Each row was made from one path, in order. Every step used is in the known rows, and no mark comes twice. Write each row's path.
Known rows
nunov/pedidof/toze/vonen/surup: [-2.024  0.553  1.164  0.840  0.555  1.367  0.174 -1.740 -2.119  0.540
 -1.574 -1.092  0.654 -0.925  0.979 -1.087 -1.080  0.592 -2.549 -0.371
 -0.450  1.849]
keku/surup/dibav/nunov/pedidof/toze: [ 0.884  1.356  2.954  0.032  1.722  1.209  1.901 -0.325 -2.316 -0.779
 -0.338  2.320  2.394 -1.197  1.957 -0.729 -0.111 -1.375  4.105 -1.039
 -0.091 -0.766]
pedidof/nunov/dibav: [ 0.961 -1.791 -1.350  1.413 -3.315  1.108 -0.996  1.723 -1.100  1.202
 -0.476 -0.336 -4.706  2.286 -1.446  0.389 -0.158 -0.086  0.578  0.674
 -0.631  0.097]
surup/vonen: [ 0.263 -0.733 -0.864 -0.221  1.763 -1.351 -0.056 -0.258  2.678 -1.569
 -0.879 -2.223 -1.673  1.569 -2.012  1.458  0.091  1.006 -2.260  1.766
 -0.444 -1.210]
vonen/toze/dibav/nunov/pedidof: [-0.431  0.858  1.507 -3.268  0.162 -0.350 -1.343 -0.145  0.863  1.220
  1.778  1.503  1.076 -1.229  1.738 -2.629 -0.092 -2.161  1.174  0.438
 -1.718  0.622]
toze/vonen/surup: [-1.166 -0.689 -1.831  1.725 -1.840 -0.863 -0.746 -0.262  0.839 -0.607
 -1.232 -1.779  1.099  1.597 -1.760  0.476 -0.495  0.461 -2.044 -0.238
  1.104  1.436]
dibav/nunov/pedidof: [ 1.814 -0.677 -0.051 -1.708 -0.488  0.451 -1.070 -0.303  0.859  0.494
  1.168  0.307 -0.766  0.310  0.570  0.997  2.157 -2.390  2.000  0.388
 -0.035 -1.527]
vonen/surup/dibav/nunov/pedidof: [ 0.833 -0.694  1.765  1.139  0.348  0.570  1.195  1.267 -0.755 -0.789
 -1.112  3.962  1.844 -0.145  1.713 -1.179 -0.570 -2.863  3.664 -0.518
  1.491  0.265]
nunov/pedidof/surup: [ 0.620 -1.655  2.130 -0.535 -1.942 -0.408 -1.766  1.809 -0.435 -0.225
 -0.881  0.034  0.130  0.401  0.748  2.053  2.452  1.903  1.072  0.487
  0.481  0.279]
toze/vonen/surup/dibav: [-1.103 -0.277  0.264  2.749 -1.185 -1.578  0.275  0.641 -0.017 -1.401
 -1.004  0.680  2.480  0.457 -0.442 -1.321 -1.527 -0.812 -0.629 -0.721
  1.762  0.998]
surup/pedidof/nunov: [ 2.190 -1.510 -1.920  0.231 -1.487  0.552  1.700  2.536 -0.655 -0.366
 -0.315 -0.028 -3.619  2.129 -0.428  1.254  1.924 -0.273  0.446  1.044
 -0.332  0.040]
toze/vonen/surup/pedidof/nunov/dibav: [-0.464 -1.675 -2.268  4.176 -2.659  1.671  1.972  1.284 -2.304 -0.020
  0.061  0.584 -3.212  1.385 -2.068 -1.295 -0.387  0.709 -1.737 -1.006
 -0.144  2.688]
toze/dibav/nunov/pedidof/surup/vonen: [ 1.047 -1.126  2.224  0.097  0.180  0.096 -1.601  0.612 -0.380  0.464
  0.696  1.551  1.910 -0.979 -0.409  1.625  1.844  1.966 -0.439 -1.815
  0.800  0.030]
surup/vonen/nunov: [ 1.161 -1.585 -2.794 -1.278  1.516 -0.331 -0.438 -0.209  3.148  0.540
  0.699 -3.161 -2.676  0.668 -2.444  2.154 -1.484  2.745 -1.902  3.684
 -0.114 -1.809]
dibav/nunov/pedidof/surup: [ 1.711 -1.291  0.474 -0.845 -1.899  0.434 -1.661  0.546 -0.420  0.140
 -0.053  0.646  0.849 -0.194  1.158  3.177  3.337 -0.049  2.330 -0.956
  1.876 -1.079]
dibav/nunov/pedidof/surup/vonen/toze: [ 0.619 -0.167  0.046 -3.331  2.730  0.206 -0.311 -1.591  0.907 -2.074
 -0.585 -0.648  1.338 -1.873  1.520  1.111  1.551  0.873 -1.016  0.617
  0.094 -1.054]
keku/surup/pedidof/toze/vonen: [-1.200  1.815 -0.829  1.381  0.648 -0.566  2.453 -0.918 -0.879 -1.636
  0.411 -2.354  0.677  0.183 -1.134 -0.022  0.870  2.194 -1.594 -1.138
 -1.097  1.000]
toze/dibav/nunov: [ 0.267  0.145 -0.986  0.195 -2.155 -1.004 -1.868  0.806  1.243  1.477
  0.789  0.799  0.704  1.202 -0.835  0.732  0.660 -1.428  1.235 -1.334
  0.826 -0.146]
surup/vonen/toze/dibav: [-1.962  1.002  0.667 -1.772  2.454 -2.154 -0.450 -0.071  2.512 -0.978
 -0.292 -1.057  0.139  0.147 -0.938 -2.378 -2.072  1.380 -3.204  1.810
 -2.077  1.048]
toze/vonen: [-0.036 -0.386 -1.582 -0.229 -1.898 -1.605 -1.947 -1.108  1.520 -0.128
  1.158 -3.012 -0.244  0.926 -1.698  0.890  1.226 -0.154 -2.322 -0.044
  0.500 -0.817]
dibav/nunov/pedidof/toze/vonen/surup: [-0.867  0.874 -0.486  0.320  0.523  2.232  0.264 -3.022 -2.159  0.678
 -0.858 -0.359  1.534 -1.389  1.331 -0.059 -0.170 -1.407 -1.462 -1.751
  0.864  0.590]
vonen/toze/dibav/nunov: [-1.063  1.519 -1.123 -2.201 -0.448 -1.368 -1.399 -0.228  1.967  0.537
  0.343  0.327  1.315 -0.048  0.753 -1.372 -0.632 -2.041  0.495 -0.062
 -0.279  0.265]
nunov/pedidof/surup/vonen/toze/dibav: [-1.374 -0.005  3.709 -1.951  1.757 -1.189 -1.075  0.815  0.169 -0.651
 -0.316  0.392  1.713 -1.482  0.605 -1.372 -0.511  3.392 -2.261  0.893
 -1.764  1.771]

Write each row's path
[ 0.847 -0.894  2.127  0.058 -2.863  0.028 -2.529  1.826 -1.090  1.666
  0.813  2.316  1.993 -0.455  0.677  1.556  2.334  0.791  2.130 -2.193
  1.177  0.538] : toze/dibav/nunov/pedidof/surup
[ 0.896 -0.339  1.718 -0.778 -1.421  0.022 -1.928  0.813  0.185  2.221
  2.168  2.006  0.406 -0.026  0.185 -0.667  1.173 -1.738  1.686 -0.762
 -0.589  0.210] : toze/dibav/nunov/pedidof
[ 1.936 -0.393  2.102 -0.832  0.197 -0.240 -0.126  0.504  0.004 -0.262
  1.430  2.898  0.553 -0.998  1.666 -0.800  1.099 -3.676  3.268 -0.268
  0.720 -2.023] : surup/dibav/nunov/pedidof
[-0.756  1.029  2.280  1.235  1.866  1.780  1.973 -0.347 -2.589 -0.349
 -2.767  3.594  1.814 -1.313  3.343 -1.450 -1.713 -2.780  2.396 -1.166
  1.316  0.277] : vonen/surup/dibav/nunov/pedidof/toze
[ 0.917 -1.527 -1.393  1.936 -2.141  1.103  1.410  2.433 -1.299  0.268
  0.412  0.781 -5.624  1.784 -1.242 -0.507  0.685 -0.038  0.295  0.529
 -1.112  0.545] : surup/pedidof/nunov/dibav
[-0.161  0.877  1.591 -3.275  3.269 -0.337 -0.213 -1.381  1.516  0.054
  1.812  0.816  0.772 -1.743  0.514 -2.689 -0.618 -0.714 -1.453  0.748
 -2.201  0.191] : surup/vonen/toze/dibav/nunov/pedidof
[ 0.420  0.948  0.393 -1.798  0.941  1.465 -0.099 -1.938 -0.992  0.981
 -0.453 -0.107 -0.872 -0.780  2.181  0.614  0.976 -2.198  0.832 -0.438
 -0.234 -1.561] : dibav/nunov/pedidof/toze
[-0.486  1.536 -0.513 -1.534  2.460 -1.111  0.757 -0.509  2.128 -1.543
  0.447 -0.700  3.029  0.487 -1.801 -0.689 -1.318  1.350 -0.042  0.120
 -1.440  1.025] : keku/surup/vonen/toze/dibav/nunov
[ 1.295  0.112 -0.631  0.335 -0.550 -1.254 -0.163  0.449  1.093 -0.889
  0.093  1.747  0.871  0.345  0.880  0.454  0.679 -3.520  2.658 -0.577
  2.115 -2.472] : surup/dibav/nunov
[ 0.302  1.493  1.883 -0.546  1.000  0.560 -0.080 -3.019 -2.359  0.450
  1.752  1.063  1.413 -3.125  2.596 -1.542  0.341 -3.388 -0.350 -2.190
  0.850 -2.296] : surup/dibav/nunov/pedidof/toze/vonen
[-1.467  1.413 -1.166 -0.030 -0.620 -0.608 -1.133 -2.545 -0.230  0.285
 -0.473 -3.367 -0.431 -0.159 -0.049  0.563  0.027  0.057 -3.460 -0.649
  0.320 -0.781] : pedidof/toze/vonen
[-0.724  0.509 -0.529 -1.909  3.454 -1.630  1.538 -0.589  2.732 -3.325
 -1.292 -2.939  0.995  1.231 -1.862 -0.283 -1.138  2.686 -0.958  2.848
 -2.260  0.606] : keku/surup/vonen/toze
[ 1.987 -1.566  0.349 -0.832  1.104  0.617 -0.684 -0.617  0.231 -1.039
 -0.226  0.030  0.743 -0.685  0.027  3.179  2.814  1.288 -0.119 -0.732
  1.416 -1.538] : dibav/nunov/pedidof/surup/vonen
[-2.027  0.972  3.328  1.771  1.158  0.533  1.164 -0.901 -2.908 -0.422
 -1.451  1.474  2.006 -1.857  2.209 -2.853 -2.225 -0.774 -1.251 -0.977
  0.160  1.447] : nunov/pedidof/toze/vonen/surup/dibav
[-0.722  0.647  2.105 -1.312  1.090  0.715 -0.150 -0.546 -1.027  0.759
 -1.317 -0.815 -1.712 -0.270  1.699 -0.282 -0.004 -0.275 -0.394  1.121
 -1.482 -0.247] : nunov/pedidof/toze
[-1.242  1.875 -0.396  0.275 -0.705  0.143 -1.078 -0.791 -0.415  2.048
 -0.789  0.368  0.552  0.259  0.893  0.570 -0.440 -1.235  0.037 -2.100
  0.637 -0.256] : pedidof/toze/dibav/nunov
[-2.023  0.719 -2.602  1.327 -0.520  0.823  0.550 -1.751 -0.835  1.854
  2.794 -2.242 -4.056 -1.888 -0.911 -1.419 -1.760  1.995 -3.053  0.526
 -0.892 -0.433] : surup/pedidof/toze/vonen/nunov/dibav
[-0.687  0.848 -3.146 -0.508  0.159  0.223  0.927 -1.622  0.182  1.371
  1.891 -3.112 -2.149 -1.634 -0.207  0.445 -0.575  1.803 -3.143  1.077
 -0.046 -1.054] : surup/pedidof/toze/vonen/nunov
[ 1.256 -1.540 -0.769  2.735 -2.012  1.174  2.603  3.389 -1.770 -0.509
  0.522  0.584 -3.636  2.811 -2.665 -0.142  0.686  1.994  2.266  0.290
 -1.959  1.979] : keku/surup/pedidof/nunov/dibav
[ 2.410 -1.393 -1.433  0.911 -1.310  0.715  2.965  3.347 -1.107 -1.125
 -0.461 -0.335 -1.738  2.931 -1.819  1.605  1.804  1.811  2.257  0.771
 -1.011  1.202] : keku/surup/pedidof/nunov
[ 0.426  1.375  2.539 -0.685  1.665  0.759  0.811 -1.030 -1.791  0.148
 -0.283  2.532  0.434 -2.013  3.347 -1.152 -0.002 -3.412  2.206 -0.995
  0.505 -2.109] : surup/dibav/nunov/pedidof/toze
[-0.934 -0.465  0.996  2.683 -0.469 -1.253  1.115  2.655  0.418 -1.711
 -3.120  2.119  1.380  1.613  0.238 -0.832 -1.936 -0.901  1.828  0.554
  1.444  1.052] : vonen/surup/dibav
[-1.261 -0.343 -2.055  2.293 -0.753 -0.931  1.718  0.664  0.674 -1.630
 -0.287 -0.599  0.245  1.114 -1.393 -0.524  0.549  0.675 -2.165 -0.492
  0.459  1.978] : toze/vonen/surup/pedidof
[-2.310  1.882 -0.782  2.686  0.482  0.931  2.624  0.948 -1.357  0.309
 -2.395  2.742  1.041  0.471  1.023 -0.739 -1.020 -0.444  0.199 -2.526
  0.727  2.406] : vonen/surup/pedidof/toze/dibav/nunov
[-0.938  0.346  2.151 -1.441 -0.450  1.377 -1.574  0.623 -1.113  4.450
  1.236 -0.063 -1.661 -1.540  0.861 -1.181 -2.556  2.043 -0.093  1.897
 -1.911  0.689] : vonen/nunov/pedidof/toze/dibav
[ 2.173 -0.164  2.594 -0.069  0.196 -0.179  1.069  1.440 -0.600 -1.169
  1.375  2.631  2.419 -0.002  0.274 -0.484  0.927 -1.634  5.261 -0.484
  0.118 -0.751] : keku/surup/dibav/nunov/pedidof
[-0.611  0.685 -3.047 -1.074 -0.980  0.564 -1.608 -2.563  0.245  2.438
  0.979 -4.329 -1.448 -1.285 -0.516  1.433 -1.489  1.680 -3.008  1.279
  0.599 -1.396] : pedidof/toze/vonen/nunov
[-0.424 -1.241 -2.915  0.697 -3.000 -0.159 -2.653 -0.931  1.291  2.616
  3.650 -2.978 -3.195 -0.328 -2.989 -0.076 -1.539  1.663 -1.836  1.473
  0.009 -0.937] : toze/vonen/nunov/dibav
[ 0.246 -0.293 -0.912  2.234 -0.464 -0.404  1.064  1.197  0.390 -1.402
 -2.483  2.782  2.263  1.162  0.729  0.264 -1.103 -2.737  2.966 -0.963
  2.841 -0.133] : vonen/surup/dibav/nunov
[-0.902  1.274 -1.164 -2.148  2.455 -1.321 -0.471 -1.320  2.594 -0.646
  0.417 -0.350  1.159 -0.444 -0.406 -1.226 -1.111 -0.592 -1.984  0.270
 -0.871 -0.189] : surup/vonen/toze/dibav/nunov
[ 0.258 -1.269 -0.600  0.539  0.343 -1.351 -0.874  0.516  1.326 -2.079
 -2.229 -1.958  0.023  1.191 -1.471  3.508  1.383  3.408 -2.089  0.232
  1.474 -0.795] : pedidof/surup/vonen
[ 1.514 -1.370 -2.254 -0.469  1.445 -0.090  0.631  0.559  2.635 -0.289
  0.682 -3.469 -0.733  1.481 -3.941  2.477 -1.552  4.644 -0.050  3.427
 -0.843 -0.559] : keku/surup/vonen/nunov
